Known rows, with every step that occurs:
goro > niluzal > sikevug: [-0.34  0.03 -0.21  2.16 -0.38  2.28 -3.84 -1.16 -1.68 -0.26  0.90 -0.38
 -3.02 -0.45 -1.05 -0.50  1.02  0.61 -0.71  1.83  0.53 -1.30]
goro > lisebu: [ 0.39  3.82 -0.38 -1.01  0.18 -0.81  3.41 -1.99  1.61  1.44  0.40  0.45
 -0.62 -0.09  0.87  0.75 -0.78 -0.07  0.22 -0.24  1.62  0.28]
zonib > sikevug > goro > niluzal: [-1.07  4.27 -0.13 -0.40 -0.73  3.62  0.23 -1.21 -0.01  3.49 -0.42 -1.52
 -4.56  0.45 -0.86  1.50  2.06  0.13  1.90 -0.86  0.13 -1.98]
niluzal > sikevug: [ 0.98 -2.82  0.12  1.14 -0.98 -0.36 -1.55 -0.89  2.42 -0.37 -2.13 -0.37
 -1.42  0.00 -1.05 -0.37 -0.94  0.49 -1.22  1.88  1.29 -0.20]
zonib > lisebu > niluzal > sikevug: [-0.12  0.54 -0.52  2.62 -0.91 -1.21 -2.68 -1.41  2.07  0.50  0.71 -1.81
 -1.20  1.44  1.44 -0.81  0.20  0.02  0.41  2.49 -0.54 -3.49]
sikevug > goro > niluzal > zoder: [ 0.22  1.68  0.24 -0.80 -0.03  2.39 -5.97 -0.25 -1.56  2.36  0.21  0.38
 -3.89 -1.44 -1.13 -0.21 -0.17 -0.06  0.59 -0.72 -0.41 -0.65]
zonib > sikevug > goro > lisebu: [-0.14  4.80 -0.09 -1.75 -0.82  1.51  3.92 -2.07  3.18  4.49 -1.60 -1.19
 -3.58  0.75 -0.13  2.05  0.65 -0.12  1.77 -1.36  1.36 -1.09]
zoder > goro > niluzal > sikevug: [-1.17  0.15  0.47  1.94 -0.52 -2.24 -3.13  0.04 -1.93 -1.62  3.87 -0.76
 -2.24 -1.00 -4.02 -1.42 -0.05  0.35 -2.23  1.83  3.11 -0.44]
zonib > niluzal > zoder: [-0.09 -1.29 -1.00 -2.54 -0.50 -0.25 -4.90  3.91 -1.96 -0.41  0.08  0.45
  1.12 -0.18  1.23 -2.37 -0.64 -0.42  0.04 -3.08  0.14 -0.22]
zoder > goro > zonib > lisebu: [-1.20  1.26  0.77  0.56 -1.19 -3.65 -2.57  0.18  0.65 -0.27  5.15  0.06
  0.19  0.47 -3.15 -1.46 -1.79 -0.26 -1.83 -0.73  2.26 -0.07]
lisebu > niluzal > sikevug: [-0.08 -2.77 -0.67  2.79 -0.11  0.61 -4.17 -2.41  0.80 -0.04 -0.42 -1.00
 -2.57  0.35  0.17 -1.65  0.82  0.72 -1.20  2.73  0.90 -2.13]
zoder > goro > zonib > sikevug: [-1.92  0.85  0.31  0.20 -1.10 -1.52 -1.16  0.24  0.48  0.30  4.37 -0.25
 -1.03  0.66 -3.76 -1.26 -0.43  0.29 -1.97 -1.64  3.45  0.56]
niluzal > zoder > goro > lisebu: [-0.39  0.77 -0.34 -1.12 -0.01 -4.00 -1.81  2.35  0.39 -0.05  2.77  0.27
  0.24 -1.16 -2.03 -2.16 -2.08  0.19 -1.95 -1.62  3.59  2.18]
zonib > lisebu > goro > niluzal: [-0.30  5.05  0.11  0.51 -0.68  0.03 -0.38  0.40  1.75  2.00  2.28 -1.21
 -0.59  1.16 -0.10  0.92 -0.89 -0.10  1.91 -1.85 -3.23 -3.60]
goro > niluzal > sikevug > zoder: [-0.97  0.29 -0.56  1.57 -0.34  3.34 -5.23 -0.55 -2.59 -0.05  0.71  0.32
 -2.42 -1.42 -1.19 -0.08  1.23  0.51 -1.36  1.33  1.66 -1.75]
zonib > sikevug > zoder > goro > lisebu > niluzal: [-2.80  4.03 -1.13 -0.19 -0.33  0.51  1.37 -0.18 -0.30  1.83  2.56 -1.19
 -1.02  0.01 -0.76  0.24  1.74  0.20 -0.75 -0.95  4.28 -1.69]
zonib > lisebu > niluzal: [-0.73  2.22 -0.70  2.01 -0.22 -1.10 -1.46 -0.94  0.58  0.66  1.86 -1.60
 -0.20  1.42  1.96 -0.56  0.66 -0.28  1.26  1.13 -1.42 -3.42]
lisebu > goro > zonib: [ 0.41  0.66  0.35 -0.69 -0.66  1.76 -2.73 -0.51  3.51  2.62  0.86  0.98
 -1.02  0.73 -2.21 -0.06 -2.61  0.67 -0.72 -3.86 -1.59 -0.77]
zoder > goro > niluzal: [-1.68  2.12  0.39  1.22  0.07 -2.02 -1.94  0.68 -3.51 -1.37  5.22 -0.41
 -1.32 -1.02 -3.33 -1.15  0.58  0.03 -1.44  0.62  2.29 -0.34]
zoder > goro > lisebu: [-0.62  3.03  0.33 -0.53 -0.08 -4.73  2.71 -0.51  0.60 -0.23  3.45 -0.09
 -0.33 -0.80 -2.63 -0.38 -1.16 -0.20 -1.46  0.02  3.96  0.79]

Rows:
[-1.84  1.04 -0.67 -0.61 -1.03  4.16 -3.19 -0.48  0.32  2.42  1.40  0.89
 -1.01  0.80 -1.02  0.00  0.46  0.40 -1.25 -2.82  1.79 -0.47]
goro > zonib > sikevug > zoder
[-0.33 -0.29  0.10  0.05 -1.01 -2.16 -1.93 -0.63  1.55 -0.08  0.24  0.47
 -0.79 -1.58 -2.70 -0.11 -1.41  0.05 -2.91  1.26  5.09 -0.15]
niluzal > sikevug > zoder > goro > lisebu
[-2.48  2.23 -0.17  0.00  0.00 -0.01 -3.87  1.28 -4.39 -0.76  3.86  0.67
 -0.01 -2.22 -2.60 -0.33  0.65 -0.25 -2.08 -0.43  3.41 -0.68]
sikevug > zoder > goro > niluzal
[-0.86 -0.04 -0.56  1.75 -1.24  1.79 -7.38 -2.09  1.26  1.49  2.25  0.54
 -1.14  1.12  0.13 -1.26 -0.78  0.21 -1.53  0.23  0.73 -2.33]
goro > zonib > lisebu > niluzal > sikevug > zoder
[-0.18  3.32 -1.08  0.42  0.70  0.11  0.90 -3.16  0.73  1.69  1.44 -0.12
 -1.91  0.22  1.73 -0.31  0.48  0.26  0.00  0.66  1.56 -1.31]
goro > lisebu > niluzal
[-1.95  0.94  0.10 -0.75 -0.19 -1.68 -2.34  1.47 -2.24 -0.78  2.43  0.76
  1.21 -1.91 -2.35 -0.14 -0.36 -0.42 -2.19 -0.62  3.66 -0.03]
sikevug > zoder > goro
[-0.89  0.75 -0.91  0.46  0.47  2.43 -5.71  1.83 -3.69 -0.04  2.70  0.21
 -1.28 -0.85 -0.28 -1.70  0.84  0.64 -0.30 -1.18 -0.16 -0.10]
goro > niluzal > zoder
[ 1.21  4.12  0.70 -2.04 -0.30 -0.06  1.41 -3.13  2.65  3.64 -1.69  0.55
 -3.25 -0.84 -0.28  1.84 -1.44 -0.50  1.04 -0.18  1.03 -0.32]
sikevug > goro > lisebu
[ 0.51 -2.23 -0.44 -0.97 -1.39 -0.37 -2.72  0.98  0.29 -0.73 -1.64 -0.12
 -0.62  0.38  0.35 -1.25 -0.60 -0.34 -0.40 -0.04  0.83 -1.59]
zonib > niluzal > sikevug
[ 0.09  2.92  0.64 -0.32 -0.15  2.40 -3.43 -1.98 -1.39  2.46  0.13  0.16
 -4.11 -1.10 -1.04  0.95  0.56 -0.22  1.10  0.34 -0.49 -1.51]
sikevug > goro > niluzal
[-0.33  1.15  0.08  0.36 -1.18  0.47 -3.42 -0.81  1.59  1.31  2.73  0.63
 -0.11  1.62 -0.09 -0.60 -1.39 -0.15 -0.33 -1.01 -0.51 -0.94]
goro > zonib > lisebu
[-0.64 -1.64 -0.06 -0.51 -0.09 -3.49 -4.00  3.64 -0.75 -1.02  2.65 -0.01
  0.63 -1.25 -2.74 -2.66 -1.59  0.24 -2.19 -1.45  2.44  2.04]
niluzal > zoder > goro
[-1.27 -0.40  0.29 -0.86 -1.05 -2.61 -4.10  1.11 -1.38 -1.02  4.40  0.92
 -0.05 -0.02 -3.17 -2.22 -1.35 -0.38 -2.25 -1.59  2.96  0.09]
zoder > goro > zonib > niluzal
[-0.53 -2.27  0.16  0.65 -1.12 -1.49 -3.58  0.43  0.81 -0.93 -0.08  0.20
 -0.49 -1.55 -3.08 -0.38 -1.30  0.13 -2.96  1.54  4.13 -0.24]
niluzal > sikevug > zoder > goro
[-1.28 -1.70 -0.92  1.51  0.54 -1.78 -6.17  1.07 -1.81 -0.69  3.37 -0.75
 -0.92 -0.60 -0.82 -3.46  0.13  0.54 -1.85 -0.04  1.74 -0.28]
lisebu > niluzal > zoder > goro
[ 0.72  0.43  0.97 -1.06 -0.85  1.92 -4.73 -2.60  1.56  3.11 -0.57  1.36
 -3.11 -0.28 -1.74  0.42 -1.65 -0.19 -0.28 -0.88  0.11 -0.10]
sikevug > goro > zonib
[ 0.17  1.87  0.49  0.08 -1.11  1.22 -5.48 -3.15  2.04  3.36  0.68  0.35
 -3.49  0.69 -0.60  0.10 -1.23 -0.32  0.49 -0.33 -0.81 -2.17]
sikevug > goro > zonib > lisebu > niluzal
[-0.67 -1.64 -1.32  1.35  0.67  0.82 -6.08  0.49 -1.27  0.19  1.41 -0.50
 -1.00 -0.12  0.88 -2.81  0.53  0.72 -0.88 -0.12  0.13 -0.69]
lisebu > niluzal > zoder
[-0.39 -0.67 -0.35 -1.63 -1.03  1.59 -5.25  0.08 -1.11  0.44  1.75  1.62
 -0.24  0.95 -0.03 -1.61 -0.83 -0.26 -0.96 -2.62  0.32 -0.61]
goro > zonib > niluzal
[-0.11  1.64 -1.13  0.73  0.09  0.51 -1.39 -3.46  1.46  1.66  0.31  0.13
 -2.14 -0.51  1.10 -0.31  0.01  0.41 -1.24  1.48  3.01 -1.72]
goro > lisebu > niluzal > sikevug > zoder
[-1.15  1.19 -0.74  1.68 -0.34 -3.16 -4.21  1.23  0.36 -0.24  3.53 -1.62
  0.21  0.70  0.39 -2.26 -0.38 -0.13 -0.12  0.30  0.25 -1.93]
zonib > lisebu > niluzal > zoder > goro
[ 1.87  0.28  0.72 -0.44 -1.16 -0.35 -0.59 -3.30  4.46  2.62 -3.29  0.10
 -4.10 -0.64 -1.48  0.95 -1.94  0.02 -0.38  1.83  2.09 -0.48]
niluzal > sikevug > goro > lisebu
